What can hang from each mark:
k626: k48 k419
k275: k48
k940: k626 k775 k907
k775: k419 k940
k419: k775 k907
k48: k275 k626
k907: k419 k940

Known rows, with every way that one mark hangs from another:
k48(k275 k626): [ 22.0 -21.9 -33.6  18.6 -51.9  -8.4 -11.3   7.6  27.5 -16.6   3.4 -11.5
   9.3 -32.5  21.3 -10.9 -13.2  20.7 -25.3 -50.1  25.1 -31.8  37.8]
k940(k626 k775): [ 12.1 -39.0 -15.8  -3.9   6.3   5.7 -14.9  13.2  15.1  72.1   5.2   7.9
 -11.3 -35.1  -3.9  -1.8  47.6 -50.2  18.9 -20.9  11.6  30.4  22.5]
k907(k940): [ 14.8  22.8 -17.2  -4.2 -43.4  23.4 -28.0   0.8  29.1   8.3  12.1   2.4
  20.0  -4.4  15.3 -12.1   2.9 -18.0   4.2 -31.1  27.5 -48.1  32.0]
k419(k775 k907(k940)): [-37.6  29.3 -21.1  -9.6 -14.5   8.4 -27.7  27.3  22.5  -5.9  -7.5 -11.5
  -7.7 -10.4 -23.3  -3.4   3.6 -49.2  36.6  14.6   9.3  -3.6  50.9]
k626(k419(k775)): [ 10.0 -21.8  20.4  -7.0  -6.3   6.5 -18.3   1.1  13.3   4.0 -12.2  19.4
 -17.5  -0.7 -17.0 -13.4   7.1 -24.2   9.4   0.3 -17.1  32.4  34.6]
k940(k626(k48) k775(k419) k907): [-19.8  -8.4 -35.3  18.9  47.8 -76.9  -6.6   5.4   4.9  65.0   4.3 -27.9
 -32.0  -5.1   5.6  38.5  44.6 -63.2  26.7 -14.0 -11.7  37.6   6.9]
k626(k48(k275) k419): [  7.9  -1.4 -16.9  -1.4 -22.5 -10.2 -53.2  -1.4  20.3   5.0 -10.5 -13.1
  -7.6  -3.6   4.4  27.0 -40.1  37.4 -11.0 -29.4  -9.8   6.9  13.8]
k48(k275 k626(k419)): [ 31.1 -24.8  -7.5   3.5 -38.3 -29.5  -5.5  -2.3  21.1 -17.8   0.2 -17.5
  21.9 -26.7  16.2 -14.9 -17.0  36.8 -27.8 -30.1  -7.3 -31.0  25.3]
k419(k775 k907(k940(k626(k48)))): [-54.6  29.0 -31.8  -7.2   5.7 -11.9 -49.7  53.9   6.7  49.4  -3.9 -12.7
 -33.8 -18.6 -37.1  10.2 -15.2 -63.5  50.6  20.1   3.5   6.6  46.1]
k48(k275): [ 16.5 -11.9 -36.7  11.8 -36.8  15.6 -31.3 -13.3  41.7  -2.4   3.6  -5.8
   9.2 -28.3  21.7  18.9  -9.8  10.7  -4.1 -54.2  28.5  -1.9  28.2]
k626(k48): [ -6.0  -6.0 -23.7   0.4 -24.4  20.8 -39.5  17.8  25.5  18.3  -5.6   8.4
 -23.6  19.6  -8.3  17.2 -13.3  -9.8   3.2 -37.7  24.0 -10.7  27.9]
k940(k626 k775(k419)): [ 21.8 -25.6 -17.8  14.5  11.3 -34.2  26.3 -16.4  26.7  55.0   4.9  -2.1
  -4.0 -29.3  23.2  -2.6  49.8 -44.3  26.6 -23.2  -8.8  25.9   8.9]
k419(k907(k940)): [-22.1  35.2 -26.9 -16.8 -27.7  12.1 -18.7  13.1  36.9  -7.5  -1.7 -29.2
  17.3 -13.0  -5.5   5.5   9.7 -33.4  22.7  -5.2  20.1 -46.5  23.3]
k419(k907): [-22.4  -6.2 -17.5 -10.8 -12.3  22.9  -4.5  16.1  41.0  -7.7  -5.2 -21.5
  -4.8  -7.0 -13.8  23.7  13.7 -45.2  19.0 -22.6  19.0  -7.6  20.4]
k907(k419 k940(k626(k48))): [-24.2  44.4 -48.6  15.5 -18.9   0.2 -62.5  13.0  20.2  59.7  16.1 -12.9
  19.8  -5.3  -2.9 -18.5 -25.9 -31.6  21.7 -10.5  30.2 -46.4  35.2]
k940(k775): [  5.0 -25.8 -10.8  -9.1 -11.7  17.0 -21.2   8.7  17.4  22.0  -7.2   4.1
 -14.2  -5.8  -4.9  -5.5  41.5 -24.7  11.1 -21.9  17.4  23.2  26.9]
k775(k419): [ 20.7  -3.5 -10.4  19.6 -23.2  -7.1  30.4 -27.5  47.5  -7.1   2.9  -0.2
   8.2  -2.7  35.3   2.9  10.4 -25.7  10.8 -50.0   2.6 -13.8  15.7]
k907(k419 k940(k626(k48) k775)): [-30.0  36.8 -53.5   4.8  -0.5 -22.3 -74.6  20.8  -1.7  69.6   0.3 -14.8
   4.7 -12.7 -17.7 -28.4   4.7 -25.9  28.4  13.1  18.9 -12.6  37.1]
k275(k48): [ -9.5 -14.9  10.7 -22.7 -14.9  29.6 -29.2   7.9  32.0 -23.3   3.6   5.9
 -23.6  -7.6   9.9  22.8  11.9 -25.1  19.5 -42.5  22.7   3.2   8.4]
k626(k48 k419(k907)): [-31.8   3.6  -5.1 -26.3   8.2  -7.5 -26.8  26.4  27.4  -3.1 -24.0 -31.3
 -22.1  15.6 -30.4  32.7 -10.1 -16.3  14.6   6.7 -17.7  -2.8   3.4]
k419(k775 k907(k940(k626))): [-32.8  17.7 -25.2  -1.6   5.8   1.4 -20.4  34.1  14.9  39.7   6.3  -7.6
 -10.4 -38.0 -23.1  -0.5  11.9 -77.6  48.9  15.0   8.8   0.1  45.1]
k907(k940(k626)): [ 17.5  12.5 -21.9  -1.3 -23.8  15.5 -16.4   8.8  25.9  60.8  23.2   5.3
  18.5 -28.4  17.9  -6.9  10.4 -41.6  18.9 -29.2  26.3 -46.4  27.1]
k626(k48 k419): [  6.8  -5.6   3.7 -15.9 -12.4   5.1 -35.9  10.4  18.5  16.1 -12.5   3.7
 -17.6  23.9 -12.3  12.4 -12.2   5.5  -1.9 -18.3  -8.0  -7.7   7.9]
k275(k48(k626(k419))): [  6.4 -23.2  40.8 -31.0 -14.8 -16.1  -2.1  19.5  12.0 -38.3  -7.4  -2.8
 -13.4  -4.9   3.1 -12.2   6.4   2.6  -6.6 -15.7  -8.8 -24.8   5.0]
k275(k48(k626(k419(k775(k940))))): [-14.2  -4.9  42.1 -26.5 -31.6 -24.3  15.1  21.7 -18.3 -39.0   1.9  -0.3
 -43.0   7.3   2.6 -41.5  -8.1  15.7  33.6 -10.3 -42.9   4.3  24.8]

Rows:
[-24.7  16.6 -31.6 -27.1  13.9 -11.9 -22.2  28.9  14.9  55.1   7.2 -28.2
   1.6 -37.8 -18.9   2.3  44.2 -58.9  41.9  16.3   8.6  -3.7  21.2] -> k419(k907(k940(k626 k775)))
[ 15.1  29.3 -20.5   5.6 -23.6 -36.3   0.5 -19.1  22.4   5.2  -0.6 -12.9
  18.9  -3.8  27.1 -21.3  29.5  -8.0  22.0  -8.8 -11.7 -16.8  27.3] -> k907(k940(k775(k419)))
[-34.9  16.7  -5.2  -6.4  10.3 -32.4 -20.4  13.6 -25.8  19.8   4.2 -18.8
 -48.9  41.1 -10.1  11.2  -8.5 -20.1  31.4  -4.3 -35.8  27.9  18.5] -> k626(k48 k419(k775(k940(k907))))
[ -4.1 -10.2 -16.7  -6.7 -22.1 -39.8   3.8  12.9  26.0 -36.8 -11.9 -47.3
  17.6 -35.3  -3.4   2.8 -13.8  18.1 -14.2  -7.2 -15.7 -22.1  17.1] -> k48(k275 k626(k419(k907)))
[ -7.1  -9.7 -11.9   5.0 -14.0 -18.6 -64.3  11.9   7.3   4.3 -18.1   0.9
 -31.4  -6.1 -14.5  14.8 -43.8  27.4   4.6  -3.6 -20.0  49.9  40.7] -> k626(k48(k275) k419(k775))
[-26.3  11.3 -26.9 -12.6  -1.4 -23.1 -41.8  17.7  29.9 -14.9 -19.5 -44.4
  -9.9 -10.7 -15.5  46.6 -33.7  18.7  11.5  -4.4 -13.8  11.3   7.7] -> k626(k48(k275) k419(k907))
[-41.8 -14.5  -2.5 -16.7  36.7 -20.8 -31.7  42.9   9.2  43.0 -15.0  -7.9
 -47.6 -10.7 -47.9  21.6  -6.0 -55.8  40.6  22.3 -29.9  47.5  23.5] -> k940(k626(k48 k419(k775 k907)))
[-25.5   4.3 -19.1  13.8  -5.8  -4.2  -0.7   4.3 -11.6  11.2  20.0 -12.0
 -37.6  10.0  10.6   4.1  18.3 -48.5  36.1 -37.7  -1.6  23.0  33.9] -> k419(k775(k940(k907)))
[ 13.2 -35.7  23.0  -3.0 -19.6 -18.1  -1.7  15.7  -2.3  -5.3 -14.8  13.4
 -15.2  -5.3 -17.1 -40.7   4.9 -12.0 -10.3   4.8 -17.7  -2.9  44.4] -> k48(k626(k419(k775)))
[-17.2 -19.3 -10.8  -2.0 -10.4 -46.9  -8.2  24.8   6.2 -37.7 -21.6 -34.5
  -8.6 -34.9 -22.9  -6.2 -16.6   0.8   3.4  12.9 -25.6  13.8  43.3] -> k48(k275 k626(k419(k775 k907)))
[ -2.3  14.4 -29.6  30.1   6.9 -49.1  62.2 -29.2  11.3  44.9  42.5 -32.8
   3.0  -7.3  61.4  18.0  29.0 -58.5  41.6 -64.0 -14.7 -15.1  -2.8] -> k775(k419 k940(k626 k907))
[ 14.7 -30.6   0.5   9.2 -28.2 -34.7 -18.4   7.6   3.2 -19.2 -13.0  -0.9
  -5.6 -29.9  -1.5 -24.7 -23.2  25.6 -15.4 -10.7 -18.5   9.2  50.3] -> k48(k275 k626(k419(k775)))
[ -9.1 -19.3   6.1 -18.5  -9.9 -25.3  18.6  26.2  22.4 -26.6 -17.6 -31.8
   6.0 -11.6 -23.2  -9.8   9.6 -18.0  -5.3   3.6 -13.1 -36.7  15.2] -> k48(k626(k419(k907)))
[-34.4  19.4 -45.9  29.0   2.8 -15.4   7.3 -12.4   2.8  55.0  41.5 -33.4
  15.6 -10.2  28.2  -7.4  22.5 -61.4  34.2 -47.1  16.2 -19.3  11.2] -> k775(k940(k626 k907(k419)))
[-32.4 -12.2  29.5 -41.3   2.9 -26.1   5.2  37.7  17.6 -57.5 -15.5 -36.5
 -17.1 -10.8 -15.9   6.1  11.7 -18.6  14.7   7.6 -20.6 -20.4   0.0] -> k275(k48(k626(k419(k907))))
[-43.6 -20.3  38.0 -30.7  10.3 -32.3  -7.6  45.6   2.4 -58.9 -24.9 -17.2
 -42.7 -12.3 -36.9  -2.8   7.4 -31.5  26.7  26.2 -29.8  22.1  21.3] -> k275(k48(k626(k419(k775 k907))))
[-42.7  -0.1   4.3 -17.4  16.2 -14.3 -39.0  36.7  10.9  -6.0 -32.2 -10.2
 -44.1  15.7 -50.2  20.3 -16.1 -29.0  32.5  28.5 -27.7  40.3  29.6] -> k626(k48 k419(k775 k907))
[ -7.2 -30.5  47.2 -25.1  -6.5 -24.7 -13.9  30.8  -3.1 -42.1 -15.6  13.2
 -39.0  -7.0 -16.4 -25.4   3.0 -11.1  10.0   3.2 -20.6  15.0  30.7] -> k275(k48(k626(k419(k775))))
[ 12.1 -19.6  -0.9  -9.0   7.8  -4.1 -27.5  12.9  20.5  64.4   1.2   7.8
 -18.3  -4.5 -12.0  15.4  -5.3 -23.7  10.7 -18.4  -9.2   0.6   4.8] -> k940(k626(k48 k419))
[ -9.7  23.7 -41.4   7.8  -3.1  -9.9 -42.7  -0.5   9.6  64.1  15.2 -14.2
  32.3 -35.3   1.4 -44.2  28.7 -39.4  24.6   6.2  22.5 -17.0  37.6] -> k907(k419 k940(k626 k775))
[ -4.2  21.3 -31.0  -6.3 -21.5   3.5 -46.4  25.7  19.7  66.2  14.7   1.2
  -3.1  -9.3   0.4   2.1 -14.2 -27.9  17.3 -26.0  25.7 -40.9  25.0] -> k907(k940(k626(k48)))
[-21.5  32.9 -23.9   6.2 -27.8 -22.2  62.1 -20.3  39.4 -23.9  13.6 -42.3
   2.7   6.8  36.3   6.6   5.2 -19.4  55.0 -40.5 -23.8 -20.6   3.5] -> k775(k419(k907) k940)
[-21.2   6.8 -46.3  19.1 -27.8 -12.4 -33.1  13.1  -1.7  55.8  17.1  -3.1
 -49.0 -21.1  11.7   0.8 -42.9   7.5  50.2 -43.6  -6.2  39.6  39.2] -> k419(k775(k940(k626(k48(k275)))))
[-31.1  27.3  21.7 -48.4 -12.3 -37.2 -11.4  34.7  12.6 -55.5  -6.6 -41.2
   5.8 -10.6 -11.8 -10.1   1.6  -4.8  17.7  18.7 -17.4 -58.2   6.6] -> k275(k48(k626(k419(k907(k940)))))
[-59.9  13.4 -33.0  -6.7  -2.1  -5.4 -10.4  39.3   1.3  48.9   5.2 -17.1
 -62.8  -2.6 -26.4   7.7 -13.7 -49.5  70.6  -9.5 -16.4  32.5  30.2] -> k419(k775(k940(k626(k48))) k907)
[-32.4   0.0 -40.9  16.4  22.7 -21.4 -38.2  -1.2   0.3  15.0  -1.6 -29.3
  10.8  -5.2 -10.3  -1.2  52.5 -54.0   3.4  -2.9  25.0  19.5  27.5] -> k940(k775 k907(k419))
[ 20.0 -39.0   8.3 -23.2  20.7 -13.3  -8.1   3.2   6.0  66.2   0.0   0.2
  -5.0 -28.0  -8.7  -7.0  46.2 -30.7  17.0  -1.4 -14.3  35.9   5.4] -> k940(k626(k419) k775)
[  6.6  -9.5 -52.9  24.1   4.0 -62.9 -20.5 -10.4  22.7  53.1   1.3 -18.2
 -20.0 -35.3  26.2  22.8  -6.6   2.7  26.4 -26.4 -14.7  41.5  18.8] -> k940(k626(k48(k275)) k775(k419))
[  5.3  12.1  -9.0 -27.5  10.6 -31.7 -53.1  24.3  -7.5  74.6  -3.6  -6.8
  -9.7  -7.8 -13.1 -10.8   9.8  -3.2  22.0  20.4 -14.8  -5.9  14.1] -> k907(k940(k626(k48 k419) k775))
[  2.1 -36.8   3.0 -11.3  59.0 -44.0 -11.6   7.7 -10.9  68.8   8.9 -21.3
  -7.6 -22.5  -6.5  22.1  70.9 -62.7   7.4   6.1 -12.7  38.0  -1.7] -> k940(k626(k419) k775 k907)
[-46.0  14.5 -15.9  -4.5 -21.7  12.7   9.7  14.0  12.9  -8.9   3.3 -18.4
 -38.2   1.1  -8.6  -8.4   1.8 -37.5  57.0 -17.1  -9.7  19.9  36.7] -> k419(k775(k940) k907)
[ -4.8  26.1 -26.3  24.3  -9.0 -42.3  54.5 -35.9  18.0  -3.9  30.3 -37.0
   1.6  18.3  56.8  15.8  23.4 -30.8  30.2 -58.4 -14.3 -18.6   0.6] -> k775(k419 k940(k907))
[-13.9  48.6 -23.8   4.4 -21.6 -27.3  20.7 -10.3  50.3 -24.4   1.9 -37.2
  28.6  -7.6  23.1  11.3   8.5 -30.5  32.2  -9.8  -3.5 -47.8  17.3] -> k775(k419(k907(k940)))
[ 12.9  -4.6  -7.2   4.8 -51.3 -37.2   9.8  -1.9  -8.7 -16.3   5.9 -11.2
 -11.0 -17.4  17.5 -43.2 -31.8  47.5   9.0 -23.2 -36.2  -3.2  43.8] -> k48(k275 k626(k419(k775(k940))))
[ -9.2  34.6   0.6 -29.5 -12.7  -6.4 -12.9   7.7  29.9 -11.2  -4.2 -35.0
  23.8  -6.5  -8.0   3.8   7.0 -18.1  17.1  16.0 -13.0 -43.7   9.3] -> k626(k419(k907(k940)))
[-19.5  26.9   0.0 -42.6   2.0 -23.9 -23.1  16.2  12.0  -0.2 -15.1 -40.5
  11.7  -9.5 -23.8  -6.6  33.4 -11.8  25.5  39.4 -20.5  -9.7  11.7] -> k626(k419(k907(k940(k775))))
[-20.7  -0.7 -19.1  -1.4   8.7 -36.9  22.3  -7.7  34.6 -17.3 -14.9 -33.9
  -8.4 -10.3   4.1  15.4  41.7 -41.0  37.6  -2.8 -12.6  22.1   8.9] -> k940(k775(k419(k907)))
